In the rows, 128 means zero.
Known rows, with every step that occurs:
J-K-C-Z-Y-V: [149 102 143 110  95 141  97 132 114 104  76 106 103 128 138 113 108 116
 125 150 132 105 139 129 115 106  82 121 149 143 121 119 151 161 129 108]
J-K-A-V: [121 152 123  69  96 138 119 109 119 134 121 142 130 136 127 133 109 120
 100 159 119  87 165 100 158 133  65  99  90 116 139 138 145 139 150 122]
Y-V-A-Z-C-K-J: [122 152 161 116 145 121 120 132 140 119  92 120 101 139 120 133 112 112
 218 119 106 185 156 106 153 176 139 108 126 138 135 112 135 119 152 135]
W-K-J: [127 139 168 143 159  99 143 127  98 135 151 112 116 123 133  97  90 106
 130 154  97 159 158 129 103 162 127 119 102 112 145 100 148  80 144 132]
V-A: [126 162 122 129 120 137 136 114 133 139 143 147 138 127 135 125 136 132
 136 123 139 145 127  96 153 153 108 124 137 115 149 127 127 130 133 135]
C-K-A: [148 139 116 132 113 124 139 114 124 138 125 125 119 137 140 123 159 122
 153 147  88 138 167 107 150 170  87  98  76  90 125 127 130 111 127 124]
V-A-K-C: [126 158 142 128 117 148 147 115 127 125 158 128 115 136 118 127 133 124
 122 122 134 154 150  50 163 175  93 122 126 122 144 116 110  90 134 139]
A-V-Y-Z-L: [104 102 139  72 128 122  93 129 134  96 117 140 131 144 136 140  96  99
 160 142 115 102 143 133 143 136 152 113 144 149 101 117 108 132 164 135]
N-Z-Y-V-A-K: [123 154 147 112 117 128 109 120 139 135 121 121 107 126 141 118  99  98
 186 149 137 154 148 110 158 145 121 113 160 144 111 115 105 149 119 167]
H-L: [130 113 134 118 107 131 135 149 142 122 118 108 154 131 104 123 124 121
 142 138 113 131 146 107 129 101 115 121 131 166 114 136 123 143 137 129]
L-Z-Y: [122 148 157 101 111 138  94 117 137 135  86 142 123 126 133 130 127 109
 151 159 122 147 133 112 138 141 141 117 142 119  99 121 125 160 140 138]
N-Z-C-K-A-V: [138 142 166 107 100 106 127 106 101 126 102  71  92 135 113 102 126 109
 252 161 140 140 181 122 163 135 115 103  83 119  84 111 113 126 146 136]
Y-Z-C-K-A-V: [126 103 166 103 117 115 111 137 123 122  87 101  96 136 113 122 139 118
 226 136  78 130 156 109 151 151 140 101  92 140  94 135 120 119 147 141]
J-K: [132 141 131 118 117 136 126 111 112 122 128 130 124 127 127 121 114 117
  91 146 129 111 137 113 115 104  79 125 133 124 124 133 157 147 139 114]
V-A-K-C-Z-L: [140 140 138 128 125 141 138 116 123  97 144 103 115 138 112 114 137 110
 144 119 116 156 159  60 162 145  92 129 137 129 121 113 119  96 133 148]
J-K-C-Z: [150 105 141 131 101 136 114 120 103 102  98  97 100 129 122 106 120 120
 107 146 136 105 139 112 114  99  70 124 132 132 117 124 158 150 141 102]
J-K-C-Z-N-H: [155 116 140 122  82 132 107 106  89  91  89 102  99 127 134 106  93 120
 114 156 137  94 128 109 122 103  69 118 132 134 126 119 145 158 126 107]
Y-Z-A-V: [112 116 137  91 120 121 106 144 149 148 118 126 110 115 128 119 126 126
 145 132  61 108 116 140 145 139 143 106 147 180 122 147 119 129 128 125]
C-K-W: [149 130 153 146 109 125 130 127 120 117 135 101 100 125 140 116 159 116
 146 150 126 141 144 115 132 160  87 108 114 112 123 113 139 109 127 103]
A-V: [106 138 147  68 118 119 120 125 137 120 135 132 127 134 118 139 118 116
 125 143 119 113 131 133 154 145 138 111 108 140 124 126 123 116 142 138]
Z-C-K-W: [151 125 178 128 100 124 136 131  98 112 103  66 102 130 124 110 147 125
 228 146 151 148 155 124 130 138 110 129 109 115 104 100 129 102 132  94]
J-K-C-Z-Y: [148 114 144 114  89 140 105 127 104 109  89  98 115 127 138 107 111 117
 120 160 147 101 131 119 116 105  72 128 139 129 118 116 150 158 134 100]
Y-Z-A-K: [120 115 136 131 134 126 121 140 146 149 139 120 103 119 122 116 129 118
 133 122  46 132 124 107 137 140 125 115 156 172 115 149 115 110 119 133]
W-K-A-Z-N-H: [116 164 146 117  98 118 128 105 111 134 129 149 116 140 144 127 100 121
 158 154  84 135 146  78 167 190 110  88  71 112 146 125 104 104 132 145]
A-Z-C-K: [117 151 178 119 119 118 128 127 121 116  97  92 108 149 109 133 134 113
 230 138 121 169 133  95 152 157 138 121  93 124  87 121 121 114 162 114]
K-A-Z: [107 153 116 109 108 140 115 131 142 145 105 142 131 145 126 149 124 135
 162 132 119 126 148  78 183 170 112 100  80 117 141 144 112 132 156 132]
K-C-Z-L: [159  85 135 133 118 134 113 143 109  77  85  72 105 131 118 105 135 124
 165 123 131 120 152 132 127  97 123 137 134 147 106 111 129 126 130 118]
N-H-L-Z-C-K: [156 130 173 133 100 112 119  84 109 113  92 100 126 129 103 111 119 116
 181 145 114 151 159  69 121 112 130  92 115 140  99 125 110 158 138 131]
V-Y-Z: [115  82 123 146 131 128  94 129 132 124 112 153 125 140 154 132 101 116
 155 133 127 116 121 124 113 142 139 121 166 128 114 124 109 153 157 118]
A-K: [119 135 143 128 140 128 144 119 132 122 166 122 118 138 109 134 124 105
 106 128  96 150 145  81 141 147 111 126 121 129 113 128 117  87 127 151]
H-N-Z-Y-V-A-K: [120 147 134  93  89 130 123 113 136 153 101 136  84 152 143  99  90  86
 177 133 141 131 163 105 176 136 123 126 169 154 125 123 104 130 113 171]
V-A-Z-C: [108 178 156 112 112 137 131 121 130 132 114 124 130 142 116 135 126 129
 210 124 151 166 125  71 173 163 127 124 120 124 127 124 115 129 161 126]
A-V-Y-Z-C-K-W: [111 100 173  84 103 117  96 129 124 106 110 116 107 143 138 131 109 102
 201 159 134 114 140 125 145 166 132 103 127 133 102 106 109 122 167 108]
N-Z-L: [143 133 132 132 138 121 119 117 109  95 117  85 111 124 118 103 114 104
 188 135 143 133 170 134 139  79 132 130 142 147  86 115 122 143 133 148]

Rows:
[129 135 122 120 134 137 119 127 154 124 116 159 113 129 130 139 129 129
 145 103 109 148 140 123 146 149 132 113 154 148 152 130 127 137 119 150]  Y-V-A
[136 130 164 134 116 114 125 118 100 123 101  72  97 126 110 100 110 118
 237 143 168 142 155 133 135 101 136 131 127 136  88 113 115 143 139 133]  N-Z-C
[149 132 176 127 136 106 144 130  88 120  97  62 113 132 118 101 116 113
 232 152 131 165 168 139 113 139 129 136  96 107 105  92 142  94 145 103]  Z-C-K-J
[117 123 137  73  91 138 102 113 109 127  95 135 125 144 132 131  93 115
 159 161 128  85 168  99 149 132  80 103 107 120 120 130 131 148 168 113]  J-K-A-V-Y-Z-C
[121 165 146 130 115 145 141 118 134 129 174 130 119 130 125 129 135 118
 120 129 140 154 142  51 169 176  78 117 139 121 150 119 119  97 133 138]  V-A-K-W
[143 144 152 126 104 121 123  85 128 135 127 118 134 122 106 115 107 116
 123 140  89 142 151  59 134 118 115  91 140 161 119 137 100 145 125 133]  N-H-L-Z-A-K
[127 127 127 119  96 121 129 109 120 147  99 121  79 148 129  90 102 101
 163 128 152 113 156 126 155 105 130 130 147 149 118 132 119 135 125 149]  H-N-Z
[142 126 142 118 101 148 123 121  99 114 108 113 107 127 125 118 113 129
  96 144 155 100 151 102 114 112  77 125 124 131 132 120 148 136 140  96]  J-K-C
[142 138 191 127 137 112 117 107 105 116  78  88  87 133  99 106 130 102
 213 154 108 183 177 110 123 140 140 116 104 108  82 103 147 121 164 122]  L-Z-C-K-J
[131 154 128 127 113 123 130 117 134 136 117 127 116 145 132 135 155 116
 171 147  86 150 158  84 169 186  94  90  68  97 117 134 125 114 147 124]  C-K-A-Z
[120 149 141  95 106 122 122 120 128 156  98 122  85 149 143  92  66  81
 182 142 146 140 174 110 169 141 126 129 163 150 135 111 116 121 123 167]  H-N-Z-Y-V-A-K-J
[144 111 134 138 108 118 124 131 136 131 141  80 109 121 127  96 140 111
 136 142  76 135 119 129 145 128  79 124 158 147 116 131 131 116 112 111]  C-Z-A-K-W
[130  86 135 138 112 127 102 125 114 128  89 126 120 148 152 125 114 116
 225 143 122 126 153 114 127 157 124 115 130 108 102 115 104 138 160 106]  V-Y-Z-C-K-A
[110 132 107  72  96 134 110 117 132 142 118 157 146 148 147 145 105 126
 150 153 136  95 164 116 174 174 106  97  93 104 145 123 101 126 156 123]  K-A-V-Y
[131 133 177 116 119 129 111 108 118 117  78 110  95 133  95 121 136 118
 201 137 125 160 157 108 133 121 152 122 123 126  85 119 129 139 154 130]  L-Z-C
[121 126 116  71 106 142  98 114 115 110 105 143 132 142 137 134  95 107
 129 155 112  79 178 100 151 118  78 101 117 127 118 133 135 148 165 123]  J-K-A-V-Y-Z-L
[105 114 113  77 102 133  97 126 139 139 110 159 133 146 144 145 106 123
 158 148 115  92 158 108 172 174 117  92  99 120 138 133 101 135 160 133]  K-A-V-Y-Z
[135 110 144 118 106 128  97 141 150 113 108 110 115 130 147 120 123 101
 165 143 107 147 116 119 155 148 100 119 171 139 124 120 126 147 114 149]  C-Z-Y-V-A-K-W
[132 152 141 116 115 132 113 107 139 151 106 133 107 117 119 113 144 123
 136 142  83 147 142 125 139 133 125 112 147 141 110 133 131 140 133 110]  L-Z-A
[124 149 128  90 109 143 105 143 149 140  99 154 144 126 163 138 111 123
 166 137 135 136 123 136 147 156 135 124 165 137 146 116 113 151 108 142]  Z-Y-V-A
[129 133 142 113 115 123  96 132 134 133  95 114 109 121 147 116  96 108
 195 151 147 133 139 151 139 122 140 116 159 149 108 116 111 168 117 151]  N-Z-Y-V
[144 125 136 134 106 119 124 104 118 122 121 118 154 123 122 122  99 131
 128 132 135 119 135  85 120 105 125 103 131 153 138 133 104 159 123 133]  N-H-L
[119 171 143 130 150 126 147 116 124 138 169 125 129 132 120 121 101 108
 123 134 121 171 155  65 153 175  97 125 127 112 152 111 131  89 146 148]  V-A-K-J
[118 168 135 129 130 136 149 108 136 133 174 142 129 136 119 130 133 115
 118 124 114 161 141  58 163 169  94 121 132 117 137 125 117  98 133 154]  V-A-K
[119 153 169  99 109 150  89 121 154 125  99 149  97 128 130 138 127 101
 153 149 114 165 151  78 161 171 123 102 162 137 117 117 119 145 135 151]  L-Z-Y-V-A-K-W
[131  80 157 148 110 127  97 134 113 114  97 111 107 140 153 120 113 112
 219 145 146 128 138 120 116 150 125 121 155 122 100 106 110 137 160  92]  V-Y-Z-C-K-W
[151 134 151 118 102 122 143 121 100 128  94  86 117 140 123 115 148 128
 235 143 121 144 175 118 144 148 109 121  79  98 105 111 121 104 132 111]  Z-C-K-A
[130 141 135 111  78 129 136 114 122 163 121 101  70 140 134  79 105  99
 158 136 139 112 164 116 170 120  98 127 164 165 129 128 110 106 113 124]  H-N-Z-A-K-W
[145 100 167 154 117 113 132 124 104 109 127 100  90 129 127  94 134 118
 139 141  94 141 142 119 113 149 114 115 108 126 123 110 131  96 128 127]  W-K-C-Z
[155  89 141 127  72 126 109 137 109  88  74  81 109 131 123 106 103 128
 165 146 128 111 126 116 137 114 109 118 128 160 120 114 113 148 118 118]  K-C-Z-N-H-L
[115 146 148  91 111 115 138 114 120 140 150 145 120 136 132 121 124 118
 133 154  80 124 168 107 158 183 109  90  66 111 144 124 118  86 136 147]  W-K-A-V
[138 105 130 122 108 116 101 138 134 122  97 103 139 128 149 111 124 109
 163 155 113 128  98 152 130 118 119 133 152 122 105 124 131 164 119 136]  C-Z-Y
[116 160 122 104 102 146 116 114 123 136 110 142 127 141 126 139 111 123
 118 149 123 110 154  74 159 136  66 102  94 115 134 145 143 149 161 117]  J-K-A-Z
[125  83 117 136 141 133  94 133 125  99 105 138 132 141 152 129 101 107
 172 127 121 115 143 129 114 117 146 131 172 138  99 118 110 147 157 121]  V-Y-Z-L
[111 118 162  95 107 114 121 119 111 135 124 137 114 145 138 118 107 113
 192 155  87 122 171 107 149 183 124  94  83 115 125 116 104  95 155 137]  W-K-A-V-Y-Z-C
[141 130 160 118 104 104 138 112  93 143  79  76  70 150 123  71  89  90
 230 145 156 138 184 134 144 114 131 136 125 134 106 106 131 112 138 133]  H-N-Z-C-K-J
[123 138 131 119 142 136 128 121 157 119 141 155 106 136 119 142 128 115
 131 103  88 162 151  92 153 163 120 111 150 148 143 128 119 112 118 164]  Y-V-A-K
[118  96 130 139 113 137 102 135 135 141 133 133 117 131 159 122 103 114
 150 142 114 116 128 112 129 158 107 118 183 145 124 120 100 124 144  93]  V-Y-Z-A-K-W
[133 145 180  89 105 122 114  98 119 118  78 110  90 141  97 123 151 107
 215 156  96 159 184  96 161 156 130  95  79 108  80 118 128 123 161 133]  L-Z-C-K-A-V
[134 146 128  93 106 117 133 112 130 132 129 128 118 140 133 129 152 114
 152 156  84 129 168 110 167 182  92  87  63  97 122 126 127 104 135 132]  C-K-A-V
[111 117 114  64  72 130  94 123 132 127  95 152 146 146 144 142  77 120
 173 163 110  83 156  95 180 163 111  82 101 141 138 130  86 149 150 137]  K-A-V-Y-Z-N-H-L
[154  94 120 135 138 114 113 130 123  77 104  84 126 133 119 105 137 104
 164 126  92 132 138 148 128  76 124 139 148 140  88 126 144 142 128 144]  C-Z-L
[124 156 138  94 104 111 121 113 127 152 133  98 107 115 127  98 111 116
 170 156 120 119 141 154 158 125 117 109 139 159 111 124 113 135 127 121]  N-Z-A-V
[132 148 157 114 113 142 121 108 134 141 119 118  86 123 105 113 142 116
 126 139  79 156 161  88 146 151 114 111 139 147 106 125 118 107 133 113]  L-Z-A-K-C
[124 150 156 115 129 129 121 126 149 114  96 134  99 143 119 140 136 118
 213 111 100 176 143 100 161 170 137 106 129 143 124 124 124 127 140 139]  Y-V-A-Z-C-K
